Known rows, with every way that one mark hangs from another
sebub(meri(rigile sata(bazufo(fifo) muned))): [  6, -18,  -4,  -2,  -7, -13,  30, -14, -28,  21,  12,  -2, -15,  19,  16,
  -7,  23,   3,   7, -14, -19, -38, -26,  35,  -6,   9,  11,  13, -19,   2,
  15, -22,  14,  -7,  23,  -1,  12,  30, -20,  45,  11, -14, -34,  18,   2,
  -3,   5,  14,  -4, -17,   0]
fifo(meri(sata)): [ -4,  -2,  -4,   8, -10,  -1,   8,  -2,  -4, -12,   3,   5,  -7,   9, -11,
   0,   3,   5,   5,  -7, -16, -16,  11,  18,   7,  16,   5,   5,   1,  -5,
  -8,   4, -11,   0,  17,   5, -10,  15,  -3,  26,  -3,  -2,  -5,  10,  -3,
 -17,  14,   5,  16, -10,   6]
bazufo(fifo(meri) sata(muned)): [-11,  -6,   9,  16,  -6,   7,  15, -18,  -1,  15,  -7, -11,  -6,  10,   3,
   8,   4,  -6,  -8,  -8, -35, -10,  -1,  32, -11,  10,  18,  -5,  -4,   0,
   9,  -4,   3,  -5,  13,  11, -10,  11, -29,  30,  19,   2,  -6,   8,  -8,
   3,   6,  16,   3, -15,  -9]
muned(sebub(meri)): [ 10,  18,  -3,  -4,  -8,  10,   8, -10, -18,   4,   3,  10,  -5,  -2,   1,
  -1,  11,  -2,   7, -24,   0,  -3,  -9,  15,   0,   1,   8,   7, -17, -10,
  -1,  18, -18,   6,  14,  -4,  -6,  22,  -3,   0,   4,  -6,  -3,   5,   4,
  14,   4, -15,  -8,   0, -11]
bazufo(sata(muned(fifo(meri(rigile)) sebub))): [-20,  -6,   2,   7,  -9,   0,  23, -20, -36,  12,   2,  -4,   1,  10,   2,
  14,  -4, -15,  16, -32, -42, -26,  -8,  32, -11,   7,  30,   5, -29,   9,
  -3,  10,   1, -16,  30,   4,   2,  20, -19,   7,  -2,  -3,   2,  11,  -6,
  15,  10,   4,  14,   4,   8]
bazufo(fifo(meri(rigile sata(muned)))): [ -5, -22,   3,   0,  -4,  -5,  24, -12, -20,   5,   1,  -3, -14,  25,   2,
  10,   5,  -7,  13, -11, -25, -38,  -4,  28,  -4,  19,  15,  14,  -9,  10,
   4, -12,  14, -10,  23,   6,   6,  10, -19,  41,   7, -10, -21,  20,  -8,
  -8,  15,  20,  11,  -7,   9]
sebub(meri(rigile sata(muned))): [  8, -18,  -9,  -7,  -9,   0,  20, -18, -34,   3,  14,   1,  -9,  23,  -1,
  -8,  14,   5,  19, -18,  -7, -41, -16,  27,   5,  21,   0,   9, -17,   0,
  -1, -18,   8,  -3,  13,   5,  12,  29,  -8,  37,   5, -23, -17,  22,   6,
  -9,  19,   3,   4,   3,   2]
sebub(meri(sata)): [ 11,  -3,  -4,  -3, -11,  -3,  10,  -8,  -9,  -3,   3,   9, -11,   9,  -6,
 -16,  15,   9,   3,  -6,  -5, -17,  -4,  30,   4,  14,   1,   7,  -6, -10,
   0,  -4, -12,   6,  11,   3,  -6,  25,  -4,  29,   3, -14,  -2,   9,   7,
  -4,  14,   0,   4,  -8,  -4]
sebub(meri(rigile)): [  9,   4,  -8,  -1,  -7,  -6,   4, -22, -22,  -3,   7,   6,  -8,  -2,   4,
  -3,  18,   4,  13, -22,  -6, -20,  -5,  19,  10,   8,  -8,   5,  -5,   4,
  -1,   0,  -1,   4,  21,   2,  10,  18,  -3,   8,   0, -12, -13,  10,   6,
   6,  10,   7,  10,   2,  -4]
rigile(meri(sata(bazufo(fifo)))): [ 12,  -7,  -3,  -4,  -3, -16,  14,  10, -10,   6,  -1,   1, -16,   3,  13,
   4,   6,   7, -11,  -6, -15, -17,  -2,  23,   2,   6,   0,   8,  -5,   0,
  12,  -5, -11,  -2,  29,   9, -12,  19, -17,  36,  -6,   3, -20,   6,   6,
  -8, -10,   1,  14, -28,  -5]
muned(fifo(meri) sebub): [ -7,  16,   1,   7, -13,   7,   8,  -4, -15,   0, -12,   3,  -1,   0,   2,
  16,  -9, -18,   9, -23, -24,  -7,   9,  20, -10,  -9,  23,  17, -15,  -7,
  -5,  33, -10,  -4,  31, -10, -14,  10,  -7,  -1, -10,   4,   6,   3,  -9,
  16,   3,  -7,   4,  -4,   2]
larob(rigile(meri)): [ 17,   5,   6,   0,  -4,  -1,   0, -11, -15, -11,  -5,   7,  -4,   0,  12,
   3,   9,   5,  -9, -17,  -6,  -5,  -6,  22,   9,  -2,  -7, -10,  -1,   1,
  -3,  15, -17,   2,  16,  16, -11,  11,  -8,  25, -23,  -2,  -8,   9,  22,
  -5,  -5,  -5,  24,  -4,  -8]
bazufo(sata(muned(fifo))): [-12,  -5,   6,  16,  -2,   9,  10, -19, -17,  16,  -7,  -6,   1,  11,  11,
  -1,  -4,  -9,   3, -12, -29, -22,  -2,  30, -11,   6,  20,   6, -17,   2,
  -4,  -2,   1, -13,   8,  15,   0,  17, -24,  19,  -7,  -6,  11,   8,   6,
  11,   0,   1,   4,  -1,  -7]
sebub(meri): [ 13,  12,  -4,   1, -12,   5,   3, -14,  -7,   0,   2,   3,  -4,  -1,   1,
  -7,  12,   4,   3, -15,  -4,  -8,  -3,  17,   4,   2,  -4,   3,  -4, -11,
   2,   7,  -7,   6,  11,   3,  -5,  17,  -6,  12,   3,  -8, -10,   8,   6,
   5,   7,   0,   0,  -5,  -7]
rigile(meri(sata) muned(sebub)): [  3,  -9,   0, -11,  -5,   1,  18,  13, -31,   0,  -3,   7, -13,   3, -15,
  12,   1,   9,   8, -19,  -6,  -6,   1,  15,  -6,  26,  11,   6, -24,  -3,
 -11,  18, -30,   6,  10,  28, -11,  18,  -6,  23, -15,  -7,   5,  10,  15,
  -3,  13, -33,  19,   8,  -8]
muned(fifo sebub(meri(rigile sata))): [  1,  -4,  -5, -11, -11,  -9,  26, -12, -37,   2,  -4,  21, -13,  13,  -2,
  -6,   6,  -9,  18, -25, -18, -36,  -9,  36,  -1,   2,  19,  21, -29,   1,
  -2,  11,  -2,  -2,  31, -10,   2,  22,  -7,  14,  -8, -20,  12,  15,   4,
  20,   9,  -6,   8,   6,   5]
larob(lege rigile(muned)): [-11,   4,   6,  10,   5,  11,  -7, -22, -17,  -3,  -9,  20, -12,   0,  10,
 -16,  17,  -1,   2, -10,  -9,  -3,  -3,  20,  -2,   5,   8, -26, -18,   7,
 -15,  10,  -4,  -3,  -2,  29,   6,   7,  -1,  22, -30,  -3,  -6,   2,  29,
  -1,  -2,  -2,  -5,   8,  -6]
bazufo(fifo sata(muned(sebub(meri(rigile))))): [ -2,  -5,   4, -10,  -3,   5,  28, -28, -33,  29,   3,   8, -10,  11,   9,
   1,  15,  -5,   4, -27, -26, -26, -20,  36,  -9,   9,  17,  -4, -32,  11,
  12,  -5,   5,  -7,  22,   4,  11,  21, -25,  18,  21, -10,   0,  13,   3,
  23,  10,   4,  -5,   0, -12]
larob(lege rigile(meri(sata) muned(fifo))): [ -2, -11,  15,   1,  -5,  -7,   8,  -8, -19,  -9, -19,  17, -16,   9,   1,
  -9,   9,  -4,  -4,  -7, -28, -18,  -6,  48,   3,   0,  11, -12, -20,   3,
 -15,  11,  -7,  -2,  14,  30, -15,  14,  -6,  46, -41, -13,   6,  15,  32,
  -5,   1,  -7,  16,  -1,   5]

Rows
[  3, -14,   6,   2,   0, -16,  15,  -2, -31,   0,  18,  -2, -11,  17,  22,
 -16,  27,  13, -18,  -9, -12, -29, -30,  30,   5,   1,   6, -22, -21,  12,
  -1, -10,  -5, -11,  10,  22,  -4,  32,  -6,  55, -22,   2, -40,  16,  25,
 -27, -11,   0,   3, -22,   8] -> larob(lege rigile(meri(sata(bazufo muned))))
[  3,   7,  -2,  17, -11,  -7,   5,  -3,   3,   5,  -1,  -6,  -8,  -4,  13,
  10,   5, -10,  -3,  -9, -21,  -2,   2,  20,  -9,  -4,  10,   7,   2,  -8,
  14,   8,   0,  -3,  29,  -6,  -8,  10, -16,  12,   4,  11, -29,   1, -13,
   0,  -9,  15,   1, -26,  -2] -> sata(bazufo(fifo(meri)))
[ -8, -23,  -6,   3,   5,  -9,  17,  -6, -20,  16,  -5,   8, -21,   7,   5,
   0,   7,  -1,  18,  -4, -14, -25,   0,  22, -10,  24,  12,   8, -17,   8,
   6,  -9,   6,  -8,  22,  21,  12,  12, -15,  31, -16, -11, -12,   8,   7,
   0,   8,   8,   8,  -4,   1] -> meri(rigile(muned) sata(bazufo(fifo)))
[ -8,   8,  -1,  17, -17,   1,  18,  -1, -21,  14,   9, -15,   9,   8,  14,
  17,  -1, -21,  15, -27, -26, -10, -15,  18, -26,  -8,  33,  17, -29, -16,
   3,  21,  -7, -12,  25, -11,  -9,  26, -14,   7,  -6,   4, -28,   6, -14,
  10,  -7,  -8,  -7,  -9,   7] -> sata(bazufo muned(fifo(meri) sebub))
[  7,   1,  -2,  -6,  -6,  -2,  25, -15, -37,  28,  14,  -2,  -9,  10,  22,
   4,  21, -13,  12, -29, -12, -23, -29,  23, -16,  -3,  19,  11, -33,   2,
  16,  -1,  11, -11,  30,  -9,  12,  28, -17,  14,  15,  -6, -36,  11,  -4,
  18,  -4,  -1, -14, -10,  -5] -> sata(bazufo(fifo) muned(sebub(meri(rigile))))
[ -3, -23, -14,   5,   4, -12,  21,  -6, -41,  12,  21,  -4,  -6,  18,  15,
  -8,  14,   5,  18, -13,  -7, -40, -13,  10,  -3,  21,   7,   9, -24,  15,
   1, -18,   2, -16,  14,  15,  23,  28,  -7,  33,  -9,  -9, -31,  12,   3,
 -17,   5,   3,   5,  -7,   6] -> meri(rigile sata(bazufo muned))
[-10, -16,   0,  -6,   5,   1,  27,  -6, -51,  12,   0,   8,  -9,  25,   6,
   4,  -5, -15,  24, -20, -17, -48,  -8,  20,  -8,  14,  27,  24, -43,  12,
 -13,   4,   5, -20,  24,   5,  13,  18, -12,  20, -18, -17,   7,  15,   6,
  13,  11, -11,   1,   9,   7] -> meri(rigile sata(muned(fifo sebub)))
[-11, -20,  -9,   4,  -9,  -4,  15, -12, -22,  -9,   1,   5,  -9,   6, -21,
   3,   4,   6,  25, -15, -19, -19,   8,  21,   4,  32,   8,   3, -10,   0,
  -9,   1,  -4,   3,  15,  20,   6,  12,  -4,  25, -15, -14,  -7,  18,  -1,
 -15,  25,   6,  26,  13,   7] -> fifo(meri(rigile(muned) sata))
[-18,  -6,   2,   1,  -3,   5,  21, -21, -22,  15, -13,  12, -15,  -5, -10,
  17,   1, -10,  13, -21, -36,  -2,   2,  32, -12,  18,  22,  -7, -20,  12,
   4,  13,  -2,  -4,  30,  18,   1,   6, -21,   6,   2,  -2,  14,   6,  -2,
  16,  15,   8,  18,   9,  -9] -> bazufo(fifo(meri(rigile(muned(sebub)))) sata)
[-13,  -8,  -4,  -4,  -9,  -9,  22,  -3, -32,  -5,   0,  15,  -7,  11,  -7,
   9,  -6, -15,  22, -22, -29, -33,   4,  27,   0,   9,  21,  19, -23,   7,
  -7,  16,  -3,  -8,  39,  -6,  -1,  12,  -5,   9, -15,  -8,   9,  13,  -6,
   8,  12,   1,  17,   5,  13] -> muned(fifo(meri(rigile sata)) sebub)
[-16,  -4,   8,  23, -16,   5,  13, -16,  -7,   7,  -5, -12,   3,   8,   3,
   8,  -3, -11,   3, -17, -41, -12,  -1,  37, -13,   4,  21,   1,  -9,  -9,
  -3,   6,  -1,  -8,  15,   4, -11,  19, -23,  22,   1,  -3,   1,   9,  -9,
   5,   5,   7,  12,  -6,   0] -> bazufo(sata(muned(fifo(meri))))
[-12, -10,  -8,  -5,  -7,   0,  23,  -4, -34,  -3,   1,  14,  -9,   3, -21,
  11,   4,   0,  28, -22, -18, -15,   4,  18,  -6,  33,  18,   3, -25,   2,
 -11,  15, -15,   0,  19,  15,   5,  15,  -1,  14, -12, -10,   1,  16,   1,
  -6,  23,  -7,  19,  17,   4] -> fifo(meri(rigile(muned(sebub)) sata))
[-13,  -3,  -6,  11, -20,  -2,  23,   7, -15,   6,  -4,   2,  -6,   3,  -9,
  11,  -4, -12,  18, -17, -30,  -4,  -5,  29, -25,  11,  32,  14, -25, -23,
  -4,  24, -15,  -6,  24,   3, -15,  25, -14,  16, -18,  -6,  -5,   6,  -4,
   6,   7, -14,   5,   0,   5] -> rigile(muned(fifo(meri(sata(bazufo))) sebub))
[  5,  10,  -3,  -2, -13,  15,  11, -10, -22,   8,  -3,  11,  -6,  -6, -11,
   1,  12,  -3,  13, -26,  -5,   7,  -6,  16, -14,  11,  14,   2, -30, -20,
  -3,  20, -17,  10,   4,  10,  -3,  21,  -3,   5,  -1, -11,  -3,   6,   8,
  17,  11, -23,  -8,  13, -16] -> rigile(muned(sebub(meri)))
[  8,  -9,   4, -13,  -2,   2,  23,   9, -43,   4,  10,  -6,  -8,  18,   0,
   9,   4,   6,   5, -20,  -6, -24,  -9,  12,  -3,  20,  13,  10, -28,  -1,
  -5,  10, -21,  -4,  13,  19,  -8,  29,  -8,  30,  -5,  -4,  -7,  16,  11,
  -6,   9, -25,  10,  -2,  -2] -> rigile(meri(sata(muned(sebub))))
[ -1, -13,   0,  10,   2,  -3,  18,   0, -18,  24,   1,  -5, -11,  22,  16,
  -4,   9,  -4,   1,   0, -12, -28, -12,  20, -14,  12,  18,  13, -16,   0,
  10, -15,   7, -15,  15,   7,   3,  22, -22,  41,   3,  -5, -24,   9,   1,
  -4,  -1,   5, -12, -24,  -2] -> meri(sata(bazufo(fifo) muned))
[ -4, -18,  -4,  -7,  11,  -7,  29,  -2, -46,  30,   8,   4, -13,  22,  19,
   3,   8,  -9,  13, -15, -10, -41, -17,  14, -15,  15,  23,  18, -38,  17,
   6,  -5,   7, -22,  28,   4,  16,  20, -14,  28,  -2,  -5, -21,  10,   2,
   4,   0,  -2,  -7,  -7,   3] -> meri(rigile sata(bazufo(fifo) muned(sebub)))
[-12,  -7, -11,   3, -10, -17,  26,   3, -28,  -1,   8,   8,  -4,   8,   2,
   7,   0, -11,  20, -22, -29, -28,  -4,  28,  -4,   4,  24,  22, -25,   6,
   1,  13,  -5, -14,  39,  -7,  -1,  23,  -8,  10, -18,   0, -13,  10, -10,
   2,   2,   6,  14,  -7,  16] -> muned(fifo(meri(rigile sata(bazufo))) sebub)
[  4, -22,  -9,   4, -15, -14,  25, -13, -31,  13,  12,  -3,  -3,  21,  14,
  -6,  16,  -7,  19, -17, -23, -44, -24,  38,  -8,   2,  16,  21, -28,  -7,
   6, -14,  11, -12,  23,  -3,   9,  35, -15,  38,  -6, -21, -27,  19,   1,
  -2,   5,   5,   3,  -9,   9] -> sebub(meri(rigile sata(bazufo muned(fifo))))
[  3, -15,   7,  -2, -14,  -5,  12,   7, -16,  -5, -15,   2, -11,   6, -11,
   6,  -8,  -3,   8, -10, -21, -13,   6,  33, -10,  15,   9,  14, -11, -13,
  -8,  10, -12,   6,  16,  26, -16,  17, -11,  34, -26, -16,  11,  18,  12,
   0,   9, -17,  25,   3,   0] -> rigile(meri(sata) muned(fifo))
[ -9, -23, -16,   7,   2,  -8,  15,  -7, -31,   7,   9,   6,  -8,   4,   0,
  -7,  10,   8,  23, -10, -10, -24,  -2,  14,  -4,  30,   6,   6, -18,   4,
  -1,  -6,  -5,  -7,  14,  26,  17,  19,  -8,  26, -20, -14, -15,   8,  11,
 -14,  10,  -1,  13,   2,   3] -> meri(rigile(muned) sata(bazufo))
[  9, -13,   9,  -2, -10,  -3,  18,   6, -29,   3,   0,  -9,  -4,  19,   3,
   6,  -4,  -1,   4, -12, -20, -36,  -1,  27,  -9,   7,  11,  19, -17,  -7,
  -6,  -1,  -6,  -5,  17,  14, -15,  24, -14,  37, -17, -12,  -3,  21,   6,
  -5,   1, -14,  19,  -7,   3] -> rigile(meri(sata(muned(fifo))))
[  6,  -3,  -8, -19,  -4,  -4,  22, -10, -37,   0,   8,  18, -12,   8,  -7,
  -7,  12,   6,  15, -22,  -7, -28,  -9,  23,   5,  17,   5,   8, -23,   7,
  -3,   5,  -7,   1,  25,  -1,   7,  25,   0,  12,   1, -17,   2,  12,   9,
   6,  16,  -5,   7,   4,  -2] -> muned(sebub(meri(rigile sata)))
[ -1,  -1,   4,   3,  -7,  -2,  13,  -2,   3,  -3, -12,   8, -14,  11,  -5,
   3,   0,  -4,  -2,  -3, -23, -14,  10,  26,   2,  10,  10,   8,   4,  -3,
   2,   0,   0,  -1,  23,   0, -13,   5, -13,  31,   3,  -3,  -2,   8,  -6,
  -5,  12,  14,   8, -16,   1] -> bazufo(fifo(meri(sata)))
[ -7,   8,  -3,   2, -12,  -1,  12, -11, -28,  -5,  -2,   6,  -3,   1,   1,
  15,  -7, -19,  21, -29, -23, -20,   6,  18,  -4,  -2,  22,  18, -19,   7,
  -6,  26,  -2,  -7,  40,  -9,   3,   6,  -6,  -6, -13,  -3,   2,   8,  -9,
  13,   7,   1,  15,   6,   8] -> muned(fifo(meri(rigile)) sebub)
[  1, -16,  -9,  -7, -10,  -3,  13, -18, -25,   0,   2,  11, -16,   6, -15,
  -9,  16,   6,  24, -16, -10, -19,  -4,  30,   0,  29,   1,   3, -16,  -5,
  -2,  -6,  -2,   9,  12,  18,  10,  20,  -5,  31,  -5, -27,  -3,  17,  15,
  -4,  22,   0,  13,  11,  -4] -> sebub(meri(rigile(muned) sata))
[-17,  13,  14,   8, -11,   6,   8, -15, -14,  -4, -19,  21,  -9,  -1,   3,
  -1,   7, -20,   5, -21, -32,   0,  -8,  36, -13,  -9,  33, -16, -29,  -3,
 -14,  35,  -5,  -5,  18,   9, -13,   7,  -5,  14, -32,   2,   2,   5,  15,
  14,   1,  -5,  -3,   4,   6] -> larob(lege rigile(muned(fifo(meri) sebub)))
[-12,  -2,   3,   4, -19,   4,  19,   7, -16,   0, -17,   8,  -8,   8, -18,
  11, -10, -14,  20, -14, -31,  -7,   7,  29, -18,  13,  32,  13, -23, -17,
  -9,  25, -15,   2,  19,   5, -18,  13,  -9,  17, -17,  -9,  15,   9,  -3,
  10,  16, -14,   8,  10,   3] -> rigile(muned(fifo(meri(sata)) sebub))
